Each row comes from the steps of one walk. Every step used is in the known rows, and no mark comes twice. Write the walk behind each row, first mark first.
Known rows:
tomi -> mizu: [  6.0   1.5   6.6 -15.8  -4.6   8.6 -20.5   4.6  13.2 -13.7  -4.2 -17.2
 -11.4 -22.5  20.2   2.3  -4.0  17.0  12.3 -14.9   5.6   8.5   8.3 -23.1
  13.0  11.5]
zodusuz -> zize: [  9.7   3.9  16.5 -20.3 -22.7  -8.4 -28.0   7.7  10.9 -16.1 -16.3 -11.9
  -7.3  -8.5   9.1 -13.2 -10.3  17.4   6.8  -5.1  -7.0   0.9   1.0 -17.1
  -6.2  -1.0]
lifum -> mizu: [ 19.9  -5.1  -2.5  -0.7 -14.0 -12.7  -1.8  -1.3   1.6 -21.2 -16.4  -7.0
  -1.4 -20.6  20.3  -5.4   2.7  26.3   8.5  -5.2   9.4  31.4   5.9 -18.0
  -9.7   5.5]
gomi -> mizu -> lifum: [ 31.0   1.5 -25.4  -8.9  -3.3  -3.3 -13.8  -1.5  -5.2 -25.7 -14.3 -20.2
 -29.4 -20.4  27.2   7.8 -10.3  17.0   7.2 -26.9  26.4  13.7  10.2   4.6
  21.5  17.0]
mizu -> zodusuz -> zize: [  9.1   1.8  11.6 -25.7 -19.3 -12.5 -13.9   5.6   6.7 -13.6 -23.5 -11.1
  -3.3  -5.7   2.4   3.9  -6.8  24.5   3.5 -27.5   1.3   1.2  -0.9  -3.9
  -6.6  -2.0]
visi -> daba: [ 26.9 -13.5   4.3 -26.0 -18.9  -1.6   5.4  12.2   6.7  -5.2  -1.5   7.7
  -0.7  -1.8  11.6   2.5  -6.1  21.7   4.2  -8.2  16.8  23.1  10.9   1.1
   6.8   2.3]
zodusuz -> zize -> magim -> visi -> daba -> nagu: [ -7.7  -1.7  -4.7 -20.8 -34.0 -11.0 -33.3  15.3  40.4  14.8 -19.9 -10.2
  15.5  30.4  -6.6 -18.7 -15.7  28.1  18.5 -10.4  30.5  -1.2   0.5  -5.6
  -7.7 -24.3]
zize -> magim -> visi: [ -8.6  -4.9 -13.0  -8.2 -13.4 -13.6 -30.8  -3.4  37.0  13.9 -30.5 -13.2
  12.2  11.1  -7.7   0.0  -5.9  26.2  18.3  -1.5  -2.3   8.0   0.4  -8.7
 -16.2 -14.2]
daba -> visi -> magim -> zize -> zodusuz -> mizu: [  0.5  -2.9 -20.0 -24.1 -18.7   8.7 -19.3  10.5  30.2   6.7 -43.2 -20.9
 -12.5  18.8  25.8   6.3   1.9  16.2  24.5  15.9  37.6  -5.7 -16.2   6.5
  -6.6   0.7]
visi -> daba -> nagu: [ 18.0 -11.6 -13.0 -18.9 -23.0   1.5   6.3  13.4  11.4   2.7   3.7   6.7
  11.9   6.5  14.0   0.8 -13.1  16.6   8.0 -17.1  27.8  26.3  16.0  -0.9
  13.7  -5.4]
zize -> zodusuz -> mizu -> tomi: [ 20.9   4.0   7.2 -14.1 -24.4  -2.6 -20.5   4.3   6.8  -5.3  -8.6 -11.2
 -15.1 -24.1  10.4   6.2 -12.2  18.7  -9.5 -32.5  32.6  23.9  -8.2 -20.9
  -2.6   2.3]
zize -> magim -> visi -> daba -> mizu -> gomi: [  2.6  -2.6 -25.4 -18.4 -13.4 -10.3  -3.7  12.0  37.7  -8.1 -13.6 -10.4
 -18.6  12.5   6.8  -3.7   0.4  24.5  18.4 -22.3  59.6   8.7  -3.5  16.9
  10.9  -7.3]
zodusuz -> mizu -> tomi: [ 17.3   4.9   3.5 -14.5 -26.1  -3.8 -17.4   7.0  -8.0 -21.9   0.5 -21.2
 -36.8 -31.5  18.6  -1.4  -9.4  12.6  -8.6 -19.4  27.1  22.4  -1.9 -22.5
   0.9  10.8]
magim -> visi -> daba -> nagu: [ 14.3 -19.1 -20.6 -19.5 -11.3  -1.9   2.5  10.4  30.5   7.8  -9.1   4.7
  19.6  17.0  18.5  -4.3  -6.3  23.4  15.4 -14.7  30.0  23.7   3.8  -2.2
   8.6 -18.9]
zodusuz -> zize -> magim -> visi -> daba: [  1.6  -3.3  12.7 -28.7 -28.5 -14.6 -33.9  14.2  36.5   6.9 -26.3  -9.6
   0.7  22.9  -8.9 -17.2  -9.5  33.5  14.4  -1.5  19.6  -4.8  -4.4  -3.2
 -14.5 -15.8]
gomi -> mizu -> zodusuz -> zize: [ 16.4  -0.6   7.3 -21.9  -8.4  -4.5 -14.1  13.2  -4.8 -24.6 -23.8 -18.1
 -13.7  -9.9   8.9   1.6  -9.8  34.8  13.4 -42.4  25.1  -2.7   1.7   7.8
  -7.9   2.6]
tomi -> mizu -> lifum: [ 16.7  11.2 -10.3 -14.7  -6.7   2.9 -22.5  -6.5   9.2 -20.2  -8.3 -25.0
 -31.0 -29.1  29.3   8.5  -5.1   7.4   1.5 -21.4  14.7   7.6   7.3 -18.6
  36.6  23.2]
mizu -> gomi: [ 20.4  -1.6 -12.7 -11.2 -12.6 -12.2 -12.6  -1.1  14.5 -22.5 -11.2  -7.9
 -17.3 -22.4   9.0   8.4  -3.4  11.1   3.3 -35.6  12.5  17.9   8.0  -8.2
   7.3   5.5]
visi -> magim: [ 10.7 -17.7 -18.4 -13.0 -29.1   0.6   1.3  10.1   5.1  -4.7 -13.9 -17.4
  -9.6   4.9  11.3   7.1  -3.4  12.9  20.1  -0.9   6.4  10.9  12.7   8.4
  -7.7  11.9]
gomi -> mizu -> daba -> nagu: [ 19.2 -13.9 -18.1 -15.3  -4.2  -8.4   1.3  10.2  -1.8 -24.7  14.5 -10.1
   2.9 -11.3  11.3   4.0 -16.9  26.0   9.9 -48.6  45.7  21.9  24.2   2.7
  15.3   7.9]
gomi -> mizu: [ 20.6  -8.0  -8.1 -10.4  -1.4   1.9 -10.4   9.6  -2.1 -18.2 -11.3 -11.1
 -11.1 -14.3  18.7   0.9  -9.9  26.7  18.1 -20.7  17.5  14.1  10.8  -0.3
  -1.2   5.5]
visi -> magim -> zize -> zodusuz: [  1.4 -11.0 -16.7 -22.9 -21.7  -7.1 -21.8   3.8  31.7  19.7 -40.4  -7.6
  12.1  15.4  10.2  14.3  -9.3  14.8  12.2  -8.3  12.2   1.5 -10.2  13.1
 -16.4   4.0]
tomi -> mizu -> daba -> visi: [  5.0  -4.3   6.4 -23.9   3.9   2.5  -3.3   1.8  15.2 -27.6   6.2 -15.5
 -12.1 -17.2  18.8   2.5   8.0  23.6   9.5 -16.2  33.4   7.1  19.2 -13.1
  29.4  10.3]

Write each row's walk:
[ -7.9   3.1   2.9 -27.5 -23.7  -5.0 -19.4  21.0  32.5  -1.1 -18.0 -13.5
  -8.2  27.6   6.9 -24.2  -6.4  31.9  22.5   8.3  40.7  -8.1 -10.2   8.4
  -1.4 -12.7]
zodusuz -> zize -> magim -> visi -> daba -> mizu
[ 23.9 -20.2  -4.7 -27.1  -6.1  -4.1   1.7   8.8  27.7  -0.1 -15.5   5.9
   5.2   7.6  13.8  -2.1  -0.4  27.4  11.5  -5.9  18.8  20.9  -1.7  -0.3
   1.8 -12.3]
magim -> visi -> daba
[ 10.6   5.2 -21.2  -9.3  -7.3  -4.0   1.7   6.5  11.6 -30.6  -2.8 -13.3
 -27.4 -18.9  23.8   0.2  -0.4  10.4  11.3 -25.3  33.7  14.8   0.7   2.9
  20.3   7.7]
daba -> mizu -> gomi
[ 17.8   9.5  -6.1 -26.8  -9.2 -12.6 -40.5   1.8  32.9 -10.2 -29.6 -10.9
 -21.7 -19.1  14.1  12.1 -10.3  10.7   0.1 -37.2  32.9   6.9 -23.4 -15.9
   1.0   4.5]
magim -> zize -> zodusuz -> mizu -> gomi
[ -8.7  11.0  13.5 -14.0 -34.8 -12.8 -44.5   7.1  19.3  -1.0 -21.6 -19.3
  -3.4   3.6 -11.8 -11.8 -16.0  20.8  10.9  -2.2  -5.8  -7.0   5.6 -11.9
 -17.2  -3.8]
zodusuz -> zize -> magim
[ -4.9   3.9 -19.7 -20.1 -26.3   2.1 -23.8   6.7  21.3   6.5 -37.5 -25.9
 -25.3   3.4  25.0   6.0   0.0  15.4   4.7  -1.1  54.5  -1.1 -16.6   7.5
  -7.8   1.5]
daba -> visi -> magim -> zize -> zodusuz -> mizu -> tomi
[ 24.5  -3.3 -15.9 -22.7 -12.9  -0.2  17.6  16.3  10.4 -29.4   6.6  -0.6
 -30.2  -9.2  24.6   0.2  -0.4  15.1   8.6 -27.2  56.9  18.5   4.1  14.5
  27.1   9.7]
visi -> daba -> mizu -> gomi
[  9.2  -5.8 -11.2 -29.2 -25.8   0.1 -27.3  11.8  22.6   6.6 -33.1 -19.3
 -12.9   7.8  16.5  11.1  -9.9  12.3  16.5  -1.7  27.9  -0.4 -19.1   1.9
 -13.9  11.1]
visi -> magim -> zize -> zodusuz -> mizu
[ -5.8   2.8   1.4  -8.0 -22.4 -29.4 -27.6  -2.1  26.4  -5.6 -48.9 -24.0
   7.7   5.9  -8.0  -8.4   3.5  44.8  14.9 -22.5  19.1   4.4 -10.6  -9.4
 -31.4 -14.3]
lifum -> mizu -> zodusuz -> zize -> magim -> visi
[ 27.6 -14.6   3.2 -13.2 -12.5 -26.1   7.8  -1.5  -4.1 -35.2   3.3  -5.0
  -1.4 -25.3   9.0  -1.2   2.2  28.8  -2.5 -25.1  26.6  36.6  14.9 -13.2
   1.5  15.6]
lifum -> mizu -> daba
[ 14.3 -13.0 -13.3 -27.3  -2.2   4.2  15.9  16.6  22.1  -8.0  -7.8   1.1
  -4.0  12.0  29.2 -10.5   3.1  27.5  19.1   4.1  39.6  16.6  -8.2  10.7
  15.1  -8.2]
magim -> visi -> daba -> mizu
[ 17.8  -7.9  -5.1 -25.5 -14.4   8.1  20.4  19.2   1.7 -13.8   6.8   3.3
 -11.2   2.7  27.1  -6.0  -2.8  20.3  12.0   1.1  38.1  19.7   3.5  11.6
  19.0   6.1]
visi -> daba -> mizu
[ -8.6   9.4   9.2 -19.4 -32.4 -17.1 -32.4   4.1  14.7   2.5 -29.7 -18.9
   1.4   5.4 -21.0   5.5 -12.7  28.7   6.8 -25.5   1.4  -6.5   3.9  -2.5
 -18.9  -4.3]
mizu -> zodusuz -> zize -> magim
[  2.4  12.4 -13.9 -27.8 -25.1 -10.6 -22.2  10.8  28.3  -7.3 -21.3 -22.1
 -27.7  21.1  16.2 -18.3  -6.6  22.6  12.3   2.4  48.0  -8.7 -12.4  12.1
  22.5  -1.1]
zodusuz -> zize -> magim -> visi -> daba -> mizu -> lifum
[ -2.8   8.5   8.7  -6.1 -33.6 -25.3 -25.0   0.7   7.0 -11.6 -34.7 -22.6
   0.0  -3.0 -10.5  -3.0  -3.2  37.3   7.6 -25.3  17.0   7.8   2.1  -8.4
 -28.3  -0.4]
lifum -> mizu -> zodusuz -> zize -> magim
[  1.3  -5.9   7.7 -33.5 -25.7 -18.5 -21.3  10.5  33.2   8.1 -33.7  -8.3
   6.4  25.4 -16.6   0.0  -6.0  39.6  11.0 -25.0  26.9  -4.1  -5.8  10.0
 -16.0 -18.1]
mizu -> zodusuz -> zize -> magim -> visi -> daba
[ 20.2  -7.0  -0.6 -27.7  -8.1  -2.9   3.9   8.0   3.5 -34.0   7.1 -14.4
 -25.5 -11.3  15.7   0.7   4.7  20.4  10.0  -2.6  36.4  15.9   9.9 -13.5
  19.8   6.8]
zodusuz -> mizu -> daba -> visi
[ -5.0   0.1  -3.5 -17.1  -7.0 -14.5 -36.2   7.5  24.4  -3.7 -43.9 -28.3
  -3.5  12.5  -8.7  -1.8  -9.4  45.5  23.9 -36.8  28.7 -12.7  -6.1   9.5
 -23.9 -13.9]
gomi -> mizu -> zodusuz -> zize -> magim -> visi
[ -7.7  -4.4  -9.4 -26.0 -31.2 -14.7 -20.0  12.7  36.2  16.7 -27.5  -9.1
  20.9  33.7 -13.1  -2.6 -12.1  36.2  14.6 -33.6  37.6  -0.7  -0.7   6.8
  -9.2 -25.4]
mizu -> zodusuz -> zize -> magim -> visi -> daba -> nagu
[  7.5 -17.5 -21.7 -28.6  -0.7  -6.7  -6.1   9.3  22.7  -6.7 -29.9 -13.9
   0.7  17.0  15.3  12.7  -1.0  32.7  20.0 -23.2  64.0  -4.4   4.6  35.4
  -1.0   6.4]
gomi -> mizu -> daba -> visi -> magim -> zize -> zodusuz
[  4.4   1.2  -0.7 -22.0  -6.0 -13.5 -33.0  -4.9  34.5  19.9 -36.0   4.9
  23.9  -1.5  10.0  10.1 -12.4  19.0  -0.2 -13.9   0.3   9.1 -14.2  -4.6
  -9.5  -7.5]
magim -> zize -> zodusuz
[  4.2   1.3 -11.5 -22.9 -33.7  -5.9 -31.9   8.8  14.0   6.3 -28.7 -23.9
 -24.1  -6.6  17.2  10.0 -12.2  11.1  -3.9 -19.8  44.9   4.6 -19.3   1.9
 -13.9  11.7]
visi -> magim -> zize -> zodusuz -> mizu -> tomi
